Each row was made from one path, in order. Every step used is in the known rows, and no mark comes twice. Write each row's path.
Known rows:
fudup, sezub, tugonir, maliv, leba: [ -5.0 -29.1 -34.1  12.5   3.0 -24.6   6.1  30.1   7.0 -30.9   5.9   2.4
 -46.4   5.4 -54.8 -34.5  18.0   5.7 -29.6]
teni, sezub, tugonir, maliv, leba: [ 17.2 -19.8 -28.2  46.7  -2.1 -25.1  -6.0  28.1 -12.5 -11.9 -18.0  -0.8
 -26.6  12.8 -43.5 -41.7  58.4   9.7 -23.7]
zikik, sezub: [-32.7  32.0   3.4   0.9 -15.8   2.5   9.4   6.7  34.8  -6.0   2.6 -17.3
  -1.5   0.5 -26.1 -30.1   7.4  -3.7  -7.5]
leba, sezub, tugonir: [ -9.4  -5.9 -32.1  57.5 -29.4  16.9  -4.1 -19.0   4.4 -25.6   6.3 -10.3
  -9.6  34.0  29.0 -55.3  12.2  -5.5   1.4]
tugonir, vozuvel: [ -8.2  -9.9  -9.7 -15.0  -0.7  19.9  -1.9  -1.7 -16.3  30.2  29.3  18.8
   8.8  -8.7  -9.6  19.3   9.8  -7.7  21.7]
teni, sezub, fudup, vozuvel: [-13.7   9.9 -23.1  41.1  -9.9  25.3   4.9 -20.2 -19.6  22.4  29.6  61.6
   4.4   3.0  -5.1 -27.5   5.0  -8.2   9.3]
zikik, sezub, tugonir, maliv: [  0.1 -18.3 -13.2  53.4 -14.3   5.2 -22.6  12.6  -6.3 -34.6  -0.7 -22.5
 -17.9  -4.9 -59.6 -44.3  44.3 -12.5 -11.7]
vozuvel, fudup, sezub, tugonir, maliv, leba: [ -2.4 -28.0 -26.3  23.7   7.9 -29.8  16.2  18.2  22.5 -36.8  -2.6  16.1
 -44.7   8.5 -38.9 -52.4  10.1  15.5 -36.4]
zikik, sezub, fudup, vozuvel, tugonir: [-26.2 -10.9   7.0  23.8 -16.5   8.4  32.0 -29.6  38.8   4.8   6.4  46.6
 -21.4  19.7  13.0 -45.7 -14.7  -8.0 -15.4]
beso, vetap: [ -0.3  21.5  13.1  -6.9 -27.8  10.2  10.8 -14.6  16.0   6.6 -17.0  16.2
  23.8 -36.6  27.5  -3.0  20.1  -3.4   1.7]
leba, maliv: [ -6.4   3.8  -8.9  45.6   0.1  26.0 -33.0  -2.9   6.3  -9.7   3.2 -22.5
  -3.8  10.1  -5.7  33.0  20.2  -4.1  15.3]
tugonir, maliv, leba, sezub: [-19.8 -14.9 -37.4  23.7   0.8   1.7 -18.2  18.6  34.1 -35.5   3.7 -16.1
 -34.1  -1.2 -44.1 -32.3  38.6  -2.8 -10.5]
fudup, vozuvel, tugonir: [-16.0 -24.7  11.9  -3.0   2.1  18.8  25.2 -27.8  39.5   8.7  -0.8  45.0
 -24.4   9.8  11.7 -15.8 -21.9 -12.4 -10.3]
vozuvel, tugonir, maliv: [ 18.8 -45.1  14.5  26.8  10.4  -1.5 -16.2  -4.4  19.3 -27.5 -19.4  -2.1
 -31.0  -5.9 -30.5 -24.3  38.8 -14.3 -21.4]
vozuvel, tugonir: [  6.6 -20.4  23.9   7.1  -1.8  -9.5  21.9 -25.2  37.0  -1.7 -24.8  11.2
 -17.5  26.0  37.6 -27.5   2.1  -2.0 -20.7]
tugonir, maliv, leba, sezub, fudup, vozuvel: [-30.4 -20.5 -45.9  38.9  -6.5  22.6  -8.3   2.9   0.7 -13.6  41.8  44.2
 -27.4 -11.7 -46.8 -25.0   1.0  -8.4   3.8]
leba, sezub: [-23.8   7.1 -22.8  20.9 -10.0  24.2 -13.4 -14.0  32.6 -22.7  11.9 -13.4
  -9.4   8.7   7.8 -29.7  12.5 -10.7   5.8]
vozuvel, fudup: [  5.1   3.4  15.9  23.1  10.1  -8.9  19.7 -25.1  30.4 -11.3 -15.0  27.9
   2.8   7.3  29.2 -36.5 -11.1  19.3 -13.5]
vozuvel, fudup, sezub, tugonir: [-12.8  -2.2 -17.0  27.3 -11.1  -0.9  30.9 -32.8  27.7 -32.3  13.2  28.1
 -21.7  32.8  36.1 -72.8 -29.9   5.7 -23.6]
beso, sezub, fudup, vozuvel, tugonir, maliv, leba: [ -2.4 -36.6  -5.8  15.1   8.2 -12.8  16.1  17.8  22.0  -5.1 -18.3  38.0
 -35.6   1.8 -30.9 -11.7  12.9   3.2 -27.5]

Which path is each row?
[-10.9  -8.9 -20.1  39.8  -7.0   0.8  24.5 -23.2  25.5  -0.2   6.9  36.9
  -4.0  25.6  31.8 -60.5   5.4  18.0  -3.6]	maliv, leba, sezub, tugonir, vozuvel, fudup
[-18.9  -8.9 -21.9  22.5  -7.8  20.6   7.5  -9.4 -20.4  12.1  37.7  56.7
  -3.0  -7.3 -13.4  -4.0 -25.4  -4.9  11.9]	sezub, fudup, vozuvel
[ -1.9 -26.2 -25.6  64.9 -16.3 -21.7  -2.4  -4.6  17.1 -31.4  -0.4   9.7
 -29.4  28.0   6.5 -65.3  34.0   5.4 -21.3]	vozuvel, tugonir, maliv, leba, sezub, fudup
[  1.4 -44.9 -13.7  22.9   6.5 -25.6   9.6  20.3  11.4 -10.3  -4.9  34.4
 -43.0   0.1 -43.5 -26.3  21.2   7.1 -28.2]	sezub, fudup, vozuvel, tugonir, maliv, leba
[  6.2 -27.3 -16.2   5.1  13.7 -27.8  -7.4  41.2   1.7 -15.2  -8.7  -4.7
 -30.9 -13.8 -65.1  -2.4  31.0   9.6 -19.6]	tugonir, maliv, leba
[-29.2 -27.6 -31.5  21.2   2.5  14.6  -5.8   3.5  53.5 -29.2   6.8   9.9
 -48.3   1.7 -40.0 -39.7  24.2 -10.7 -14.1]	fudup, vozuvel, tugonir, maliv, leba, sezub
[ -5.8 -49.3 -10.1  49.2  -0.1  23.5 -18.1 -19.3  22.1 -31.3   9.5  27.4
 -37.3  -5.7 -33.4 -41.2  29.2 -21.9 -11.3]	leba, sezub, fudup, vozuvel, tugonir, maliv
[-15.3 -26.4 -24.8  27.8   0.3  -2.8  -9.2   6.5  53.8 -36.6  -9.4 -10.8
 -44.5  11.0 -23.8 -47.0  39.1  -4.2 -20.8]	vozuvel, tugonir, maliv, leba, sezub
[-23.2 -25.8 -12.6  29.2 -10.6   2.7  30.1 -25.8  42.4  -0.9   5.8  50.8
 -34.1  28.1  22.4 -49.2 -10.6  -1.9 -17.1]	maliv, leba, sezub, fudup, vozuvel, tugonir
[  2.7 -31.7 -16.9  41.6   2.6   4.6  -7.3 -12.3  11.9 -51.7  11.0  10.5
 -33.2   0.4 -32.3 -57.9  13.2  -8.0 -23.5]	vozuvel, fudup, sezub, tugonir, maliv
[ -9.3 -27.4   5.6  24.8  -8.9   7.6  26.3 -33.6  21.2   8.3   5.2  55.7
 -21.0  19.0  26.5 -32.2 -19.3  -6.2 -11.7]	sezub, fudup, vozuvel, tugonir
[-11.6  -7.8 -42.0  50.3 -26.4  -4.1   8.8   0.9   9.8 -22.6  -0.7  -7.8
 -21.4  39.0  17.6 -56.5  13.6   7.5  -9.2]	maliv, leba, sezub, tugonir
[  9.3   4.0  -1.2  52.4  -6.3   9.4  18.7 -39.0   4.6  16.6  -0.9  46.7
  16.5  25.8  42.7 -61.4  23.5  11.7  -0.2]	teni, sezub, tugonir, vozuvel, fudup
[  2.8 -42.1  10.7  29.9   6.5  24.7  -6.6 -13.2  16.0 -14.3  -7.1  39.2
 -24.7 -10.6 -23.5 -12.2  15.8 -21.1 -13.5]	beso, sezub, fudup, vozuvel, tugonir, maliv
[  3.0 -10.4  -0.9  35.9  -4.3   4.7  20.6 -30.4   4.0   9.2   6.4  42.8
   9.8  15.9  36.0 -42.8  -2.0  13.8   2.1]	sezub, tugonir, vozuvel, fudup
[-35.3   4.8  -9.1 -27.3  11.8  15.4  30.4 -34.0  51.7 -11.0  38.9  45.4
 -18.4   3.1  10.1 -38.5 -37.4  -2.8 -12.3]	tugonir, vozuvel, fudup, sezub
[-22.4 -12.8 -31.1  -5.0 -15.0  23.9  13.0 -15.7  -9.6  10.0  46.2  24.3
  -8.9  13.8   3.7 -20.4  -8.6 -13.2  10.3]	fudup, sezub, tugonir, vozuvel
[ -7.3  -7.0 -13.1  47.1  -9.5  17.3  15.0 -38.1  20.9  -3.2  11.4  36.0
   4.7  21.5  41.1 -57.8   4.3   8.9   4.4]	leba, sezub, tugonir, vozuvel, fudup
[-12.7 -18.8  14.4  14.3  -7.3  20.4  32.1 -34.4  31.7  12.8  -6.9  60.8
 -12.4  20.4  42.4 -18.8 -25.2 -10.0 -11.6]	beso, sezub, fudup, vozuvel, tugonir
[  6.2 -34.3 -29.3  66.2 -11.7  19.2 -36.8  -0.3  -7.0 -45.8   5.7 -21.5
 -24.3   0.8 -36.0 -44.7  47.7 -16.9  -2.9]	leba, sezub, tugonir, maliv
[-23.9   1.3 -10.7   9.8  -6.1  37.4  13.7 -12.7  -8.6  17.7  21.9  62.9
   7.0  -6.0   5.2  13.8 -35.4  -9.6  11.2]	beso, sezub, fudup, vozuvel
